Each row was made from one walk, in order. Every step used is in the known rows, and no mark comes twice. Write each row's walk.
In the rows, zero is written as 128.
Known rows
bafip pebo sufo sidi: [147 147 119 118 151 133 119 132 142 159 118 127 151 158 108 130 170 158
 155 128 128 150 150 128 114 116 120 141 159 134  90 130 170 105 106 112
 159 127 109  98 223 138 147  63 130 140 124 117 118 111 163  74 120 121]
sufo sidi nisil pebo bafip meku: [106 130  97 100 137 121 133 127 135 161  89 124 180 144 148 100 103 107
 127 136 138 148 140  69 113 134 134 106 128 113 154 157 137  81 150 151
  97 105  83 188 148  47 145  61 118 174 118 133 131 149 137 136 149  92]
pebo bafip poved fuvug: [122  99 146  77 142  88 140 130 119 129 114 173  96 115 153 101 101 133
 141 142 128  87 135 106 133 127 119 148  91 101 145 135  99 124 172 133
 131  73 132 158  49  94 144  90 100 127 134 127 108 155 138 122 100 100]
sidi sufo pebo: [148 108 100 134 108 155 105 149 107 137 134 121 145 128 122 138 115 110
  92 133 129 137 126 123 111 131 145 129 130 162 148 115 109 102 125 119
  99 148  98  98  80 144 130 140 128 156 123 135 116 129 136 110 104 140]
bafip pebo sufo sidi sumu: [170 142 113 136 145 104 115 136 125 167 111 109 109 164 113 128 178 170
 170 104 133 151 156 144 126 129  89 135 134 146  96 130 161 100 116 123
 129 128  94  96 220 130 165  57 134 161 132 150 113 113 154  84 171  96]
sumu sidi nisil pebo: [115 120 100  94 129 138 124 108  87 129 100 104 163 126 127 122 126 111
 120  92 157 148 140  97 142  93 132 132 122 151 149 137 125 104 130 126
 128 140  87 160  93  83 126  99 152 157 128 131 143 154 100 126 122  89]
sufo sidi nisil: [112 130 109 120 109 130 143 141 146 146 109 118 171 117 156 118 147 123
 141 125 120 144 139 102 131 136 138 135 126 143 154 126 136 110 120 140
 120 129 127 120 180  85 129  83 142 154 127 143 139 124 121 110  99 130]
sufo meku bafip sidi: [111 130 102 229 131 153 132 132 111 154 121 109 136 122 136 111 134 132
 150 142 114 123 116 194 135 149 126 127 103 102 131 162 128 112 118 150
 173 131 128 138 123  98 132 107 120 137 130 137 100 129 138 151 130 140]
pebo bafip poved: [100 124 135  99 118  98 132 134 113 125 112 166 117 140 145 124  93 116
 149 143 117  85 127 116 118 131 123 131 122 116 147 136  95 114 162 133
 119  96 133 118  62 127 146 108 116 121 129 123 103 158 130 128 111 104]
fuvug poved sufo meku: [138 198  91 116 173 138 126 111 145 159 157 128 106 112 218 139 150 118
 151 145 117 119 115 146 120 124 119 152 145  63 126 128 117 133 133  99
 180 116 126 152 106  87 140 115 122 113 143 115 124 118 148 168 129  96]
bafip sidi nisil: [107 126 120 197 110 132 140 130 108 134  95 117 169 113 143 109 103 126
 133 101 124 109 131 112 153 137 140 120 122 148 142 125 104 109 119 141
 120 124 114 130 112  67 126 109 125 144 131 149 134 116 100 139 106 153]
sumu sidi sufo pebo bafip poved: [ 98  96 102  74 100 120 103 139  37 134 114 161 125 140 125 130  79  91
 111 131 114 108 130 111 120 122 131 114 108 158 170 117  73  97 158 121
  74 106 107  93   4 146 152 118 126 148 120 133  93 175 133  74  84  74]
sumu sidi nisil pebo sufo meku: [138 134  98  74 157 144 127  84  72 143 100  95 177 140 102 123 170 138
 127 113 128 146 152 118 120 101  94 135 130 131 124 142 156  73 123 114
 170 133  74 163  79  82 142  58 161 147 121 124 123 149 116 115 125  82]
bafip poved nisil: [105 142 131  97 122 134  99 135 134 139 116 128 115 113 134 129  94 115
 150 136 159  97 133 123 138 130 118 138  99 100 131 110  96 131 128 138
 108 127 111 104  82 160 137 119 138 134 126 106 132 146 141 154 114 107]
sufo meku bafip sidi nisil pebo: [117 131  90 226 143 172 140 121 118 151  93  80 184 122 133 114 122 115
 153 124 138 117 126 165 127 124 135 130 107 120 149 164 126  79 122 149
 169 133  77 178  95  58 127  93 121 167 133 153 116 139 114 192 118 141]
fuvug poved nisil: [117 192 113  71 171 136 119 147 149 161 141 126  88 104 164 122 120 134
 118 129 184 107 122 121 142 118 133 152 120  89 140 116  94 158 109 139
 117 130 116 132 127 137 126 119 154 127 119 108 162 121 153 163 130  99]
fuvug poved nisil pebo: [124 194 107  69 187 134 103 124 156 163 146 124 104 108 152 132 113 123
 123 118 200 112 125 114 131  78 140 159 129  85 134 126 116 145 108 131
 138 117  70 163  97 145 131 114 161 146 114 107 169 133 144 180 143  95]
sufo sidi sumu: [134 131 119 137 118 101 123 143 128 155 132 118  96 131 150 124 151 150
 155 119 122 145 135 132 130 138 111 116 108 138 144 124 133 124 130 143
 101 116 122 127 170 116 159  95 147 166 132 152 126 125 119 101 173 103]
fuvug poved nisil pebo sufo: [138 204 108  58 208 137 100 117 154 171 135 118 114 131 121 126 137 149
 116 111 184 111 145 116 118  77 116 155 149  93 111 118 125 131  88 115
 129 109  50 163  93 146 133  77 166 146 123  92 157 142 158 156 149  85]
pebo bafip: [110 132 120  91 136 114 133 138 120 134 125 155 111 141 134 120 122 117
 117 135 115  98 125 114 117 146 131 124 129 111 143 143 115 112 158 141
 127  98 130 137 115 128 133 112 131 107 127 122 118 136 135 121 128 115]
pebo bafip sidi sufo meku: [112 116 103 163 111 124 141 129  91 161 125 145 142 116 124 116 119 105
 141 132 109  91 118 135 124 160 133 116 111 121 170 143 119  85 168 126
 186  98 127 154  70 121 151  77 117 108 125 132  91 144 134 145 105 142]
nisil sidi sufo: [121 102 103 137  88 150 130 130 125 133 124 120 161 109 135 122 118 108
 134 104 124 139 112 136 119 140 158 123 114 156 140 131 117 127 111 115
 124 122 154 140 141 149 122 137 114 156 131 131 108 144 143 184 109 109]
meku sufo pebo bafip sidi: [121 138 103 176 128 142  66 120  88 161 115 152 123 172 103 123 105 122
 113 133 112 104 129  75 121 139 113  62 128 133 130 142  94 103 149 213
  99 103 142 115  38 109 137 131 140 136 131 135 126 128 134 101 129 127]
sidi sufo: [126 117 114 137 112 140 133 138 129 129 127 128 146 108 123 129 124 115
 118 119 135 126 130 146 126 132 139 128 126 158 148 118 117 116 130 108
 132 133 114 131 115 146 133 133 122 149 119 139 108 131 138 137 105 131]
bafip meku: [126 118 128 148 141 134 125 122 121 140 112 117 133 134 129 119  98 130
 123 138 133 162 130 123 136 138 111 100 117 116 120 123 121 114 124 137
  91 144 129 159 136  89 143 125  98 141 129 129 119 129 146 132 160 110]
sumu sidi sufo meku bafip pebo: [121 103  81 144 121 172 137 133  78 155 118  95 143 124 118 118 145  98
 176 133 149 160 131 227 142 122 140 156  90 145 144 146 141  84 131 105
 205 171 113 119 173 122 138 125 108 135 120 145  76 124 167 111  97  99]
sufo pebo bafip poved: [112 124 123 100 130 108 100 135  93 141 119 153 113 148 129 129  90 116
 113 151  99 102 119  92 109 139 119 121 128 117 142 139  80 112 148 156
  90  98 122  87  18 136 145 117 121 133 117 124 113 155 142 105 108  93]
nisil sidi: [126 115 120 132 110 126 127 116 138 136 136 124 146 127 141 128 137 135
 131 114 125 140 106 121 122 139 140 111 134 134 117 139 123 137 108 132
 122 121 170 133 152 133 120 136 126 144 136 132 131 145 138 171 133  97]
nisil sidi sumu: [126 117 116 147 107 111 125 119 121 133 125 109 109 132 146 116 146 144
 147  95 123 140 110 128 130 151 116 103 100 147 122 136 113 129 115 141
 102 125 152 133 141 127 135 138 142 164 141 143 117 141 116 175 180  69]
sufo sidi nisil pebo: [124 126 100 114 115 132 128 125 153 147 107 110 177 124 148 126 142 116
 130 113 141 142 139  88 120 100 146 137 135 142 153 139 148 104 126 136
 125 119  73 145 148  79 135  87 141 170 126 143 143 145 112 143 115 116]
poved nisil: [114 149 120  71 129 147 106 142 138 144 131 125 128 124 121 139 118 116
 130 138 161 112 134 111 138 136 132 138 112  99 122 122 112 132 124 147
 127 137 121 124 135 159 128 116 155 130 119 107 151 124 146 147 140 127]
sufo meku: [129 136 121 124 136 138 129 113 125 132 140 117 131 113 128 130 161 130
 150 154 116 132 118 136 124 141 110 132 116 106 125 131 141 109 130 132
 176 135 128 139 117 119 129 111 131 108 122 124 115 125 133 146 131 137]
nisil pebo: [140 124 115 128 146 136 110 116 136 132 123 115 136 135 112 128 128 119
 119 117 143 133 126 117 123  97 138 130 133 123 129 133 136 120 140 121
 140 123  92 159  94 126 128 118 131 150 129 121 133 142 125 152 140 115]
meku sufo pebo bafip: [125 136 108  91 130 142  61 123 108 155 129 153 122 166 100 136 120 123
 110 140 110 123 135  73 104 127 102  83 134 132 125 137 108 105 154 202
  99 104 136 110  63 137 128 141 141 127 120 125 130 133 147 107 136 112]
meku sufo: [122 135 120 132 127 157 101 102 127 131 127 130 128 146 111 133 136 123
 153 119 125 131 145 107 122 126 108  92 121 139 112 125 131 129 135 169
 135 138 145 131 118 137 131 149 131 136 126 133 130 117 139 128 143 133]
meku bafip poved sufo: [114 151 114 186 120 159 114 138 137 140 107 123 131 154 191 151  93 105
 165 139 111 103 130 196 119 138 126 145 126 106 112 147  90 134 131  98
 115 131 126 113  97 103 141 134  97 169 154 130  79 148 139 149 113 111]

Which walk is each row?
[146 203  78 162 185 171 127 135 139 170 135 106 110 129 208 135 138 118
 176 146 149 124 117 214 118 112 123 177 137  66 108 155 127 125 123  96
 212 144  99 129 184  79 134 126 103 126 146 128  91 109 188 165 140  97]	fuvug poved sufo meku bafip pebo
[136 131 115 165 143 161 132 143 133 134 103  99 133 137 121 127 115 115
 154 132 147 136 133 198 125 122 138 152 124 129 113 153 135 115 116 130
 158 153 103 111 210 126 120 143 107 146 124 141 105 119 161 127 125 123]	meku bafip pebo
[130 133 101  72 149 137 120  94  81 131  96 111 170 148  97 125 142 137
 108  89 139 149 160 110 123  97 116 136 142 156 121 136 141  84 116 114
 121 128  68 151  92  88 135  74 153 157 121 128 122 147 109 110 125  88]	sumu sidi nisil pebo sufo
[125  91  92  96 112 143  96 139  65 140 137 126 135 127 120 143 114 114
  86 126 129 153 129 125 130 118 141 121 114 169 150 107 104 101 123 113
  95 144 114 106  66 147 138 141 136 153 114 132 114 144 126  78  98  95]	sumu sidi sufo pebo
[111 124 125 239 125 140 135 146 115 143 113 118 136 134 134 109  99 130
 138 122 131 116 132 195 143 142 144 125 114 129 132 160 109 123 110 152
 118 133 126 136 131  99 126 124 113 158 133 143 115 132 123 139 127 136]	meku bafip sidi
[109 113  97 244 109 155 137 160 113 140 112 109 151 129 131 111  93 109
 135 124 137 112 129 202 144 139 166 133 104 161 150 148 102 108 116 127
 132 136 103 137 118 118 135 124 106 162 133 157  90 127 133 141 105 148]	meku bafip sidi sufo
[124 138 113  87 133 112 101 141 106 146 132 146 111 150 117 135 108 114
  91 141 111 120 121  86 103 145 128 121 144 118 144 139 105 106 149 155
  98 108 127 104  76 126 131 127 139 117 117 128 129 145 139  99 129 113]	sufo pebo bafip
[121 108 115 207 101 134 128 140 107 144 124 130 153 122 125 117 100 106
 131 105 134 114 121 142 143 134 151 117 115 155 150 114 107 108 125 121
 129 127 114 137  92 132 133 119 119 143 137 145 109 125 124 139 104 152]	bafip sidi sufo
[121 152  97 217 147 158 139 125 123 153  78  92 188 152 109 109 115 139
 123 100 138 111 156 159 126 114 124 128 134 158 121 164 119  84 102 135
 130 127  53 162 102  66 125  72 123 187 132 143 115 143 115 151 128 131]	meku bafip sidi nisil pebo sufo
[109 128  92  59 111 138  81 166 108 149 122 144 130 122 115 140  72  81
 107 145 143  78 128  97 117 144 134 128 106 119 156 112  69  97 150 131
  79 115  93  90  14 184 148 123 136 145 115 122 112 162 150 133  97 113]	sidi sufo pebo bafip poved nisil
[112 184  97 101 181 108  98 136 129 180 132 149  98 124 147 100  88 118
 116 117 184  78 125 100 139 104 143 138 127  75 166 135  92 124 138 162
 132  76  78 175  57 114 143  77 157 130 121 115 159 149 143 176 154  91]	fuvug poved nisil pebo bafip sidi
[100 117 106  89 106 134 143 116  71 119  99 126 154 121 147 121 130 120
 122 107 136 142 146 112 150 134 123 127 112 154 152 124 110 108 122 137
 110 139 127 129 125  80 124 118 148 148 127 145 130 129 105 108 104  97]	sumu sidi nisil
[134 143 113 111 138 129 124 132 147 146 128 146 140 154 112 136 162 153
 138 137 112 140 147 124 105 129 111 127 149 132 106 136 154 121 104 121
 126 106 127 118 179 129 137  59 137 145 129 124 113 133 145  81 125 116]	pebo sufo sidi
[118  99 105 102 101 135 131 126  77 125 129 130 138 120 123 128 127 105
 123 115 141 148 141 146 148 115 148 132 106 161 156 120 125 113 139 119
 124 137 130 136 110 145 138 119 135 139 129 136 104 137 119  96  98  93]	sumu sidi sufo
[113 132  97 104 152 126 131 116 117 139  73 105 174 144 132 110  78 102
 108 126 141 136 140  78 115 139 132 114 131 119 147 142 111  71 152 147
  95 112  71 195 105  54 136  86 103 156 123 131 125 150 118 156 159  89]	sidi nisil pebo bafip meku
[131 136  99 181 120 108  66 125  79 164 118 135  86 167 106 128 113 137
 124 110 109 108 131  84 141 151  98  51  99 145 132 137  88  98 150 216
  77  94 122 111  40 109 163 130 145 153 128 153 125 121 119 114 196 110]	meku sufo pebo bafip sidi sumu
[134 138 109  76 150 151  91 143 152 159 133 105 126 129 113 138 124 115
 123 127 175 112 136  99 128 104 139 138 119  90 128 120 132 121 127 126
 134 132  81 157 103 157 136 109 155 140 119 108 157 151 130 169 150 125]	poved nisil pebo
[125 144 115 162 137 152  94  88 117 148  99 118 142 157 114 124 109 125
 134 135 142 162 144  99 138 142  95  67 112 122 107 127 127 108 131 177
  96 150 144 154 133  94 140 141 106 150 124 128 124 117 147 135 170 108]	bafip meku sufo
[127  96  78 128 110 138 108 133 100 158 119 129 159 140 136 118  79 101
  86 133 119 155 104  91 108 167 147  91 123 141 141 142  91  82 124 134
  64 115 143 146 100 119 134 130 105 166 124 125 102 150 161 159 138  75]	nisil sidi sufo pebo bafip meku
[125 117  93 165 124 133 124 120  98 167 133 135 146 119 116 119 114 108
 130 126 123  93 116 122 110 124 148 117 101 113 174 149 132  76 168 121
 195  91  92 186  37 122 154  69 120 128 126 139  93 158 131 161 112 128]	nisil pebo bafip sidi sufo meku
[137 101 130 145 153 142 150 113 138 131 108 125 106 102 156 106 127 144
 171 165 133 118 124 189 132 134 113 160  72  95 140 149 125 115 146 128
 172 123 130 154  82  88 138 102  92 144 129 135  91 145 159 142 104 104]	sufo meku bafip poved fuvug
[146 146 118  96 158 139 128 114 121 142 126 122 141 137  90 139 167 163
 138 142 103 128 144 140 109 137  77 130 137 105  96 136 154 109 125 110
 179 117 122 133 113 127 134  75 127 109 129 115 106 130 149 127 133 123]	pebo sufo meku
[114 104  85 163 102 175 145 126 131 149 135  99 162 103 141 120 145 116
 150 133 121 139 112 203 116 159 144 137 109 135 145 169 127 102 116 119
 169 147 159 145 163 134 122 128 111 160 129 137  78 148 162 192 104 106]	nisil sidi sufo meku bafip
[137 131 107 168 143 161  63  96 109 156 103 110 137 164 102 130  89 130
 104 146 128 172 139  78 126 144  91  64 125 137  98 128 115 105 121 192
  60 157 134 119  91 107 132 156 114 165 114 139 130 112 149 115 170 104]	bafip meku sufo pebo
[150 145 110 154 163 156 132 131 132 150 101 103 138 165  91 121 137 143
 155 118 145 131 157 195 118 113 111 153 140 144  78 160 147 101 105 111
 165 151  89 116 212 124 126 106 108 139 122 127 104 114 167 116 143 115]	meku bafip pebo sufo
[150 152  96 141 180 160 125 112 129 153 114  99 152 154  93 135 163 144
 136 139 121 134 143 180  94 112 101 140 135 105  96 167 159  88 113 114
 188 131  73 163 120 117 128  76 133 155 120 118  97 153 144 153 148 109]	nisil pebo sufo meku bafip
[132 156 103 126 115 141 107 136 149 159 138 135 141 145 201 154 148 110
 139 134 108 127 134 127 116 136 143 137 146 112 118 127 145 130 139 100
 133 103 142 124 166 106 144  97 135 147 141 120 106 126 131 107 128 121]	poved sufo sidi
[125 145 120 138 121 142 106 108 121 140 124 132 136 124 190 153 124 118
 169 150  89 103 122 141 115 134 106 147 128  72 113 120 116 121 154  90
 169 122 142 126  54 103 147 110 103 129 148 113  88 148 126 157 113 109]	bafip poved sufo meku
[ 99 121 129 175 127 142 137 143 120 115  96 124 126 124 146 123 101 122
 149 140 125 117 132 190 126 131 122 151 102 130 129 152 104 128 123 129
 117 141 121 106 111 126 128 134 108 173 134 130  95 155 143 135 113 122]	meku bafip poved
[133 128 115 114 146 122 100 134 102 156 115 141 128 159 124 124  80 118
  86 162 120 154 122  78 112 154 110 102 137 106 138 144 104  97 140 162
  60 116 115 137  90  96 136 114 108 144 112 130 132 143 157 111 171  93]	sufo pebo bafip meku
[130 136 113 115 159 120 113 110 123 152 110 128 135 158 118 115  81 104
 122 137 140 138 134  87 112 124 134 103 124  97 127 151 126  91 161 139
 104 106  92 190  98  86 145  87  99 136 130 117 118 157 137 149 185  88]	nisil pebo bafip meku
[107 137  95 151 110 157 112 106 148 159  82 111 185 140 146 118 121 125
 148 136 126 178 155  79 147 156  95  75 117 139 125 125 131  98 118 193
  81 147 142 143 180  57 134 106 119 178 126 146 137 112 148 119 141 109]	bafip meku sufo sidi nisil
[134 149  82 245 129 143 125 131 101 171 127  83 108 130 179 132 133 131
 174 140 103 112 128 218 134 168 114 128  96  89 130 156 113 102 133 121
 151 124 117 152 106  74 156 109 118 166 157 156  68 131 120 159 184 121]	poved sufo meku bafip sidi sumu
[118 160  84  73 122 138 114 133 149 161 105 133 172 152 200 143 129  89
 139 128 121 114 143  77  97 124 158 141 149 100 152 147 135  95 168 107
 136  80  81 168 122  66 137  72 132 156 138 135 111 155 124 132 126 100]	poved sufo sidi nisil pebo bafip
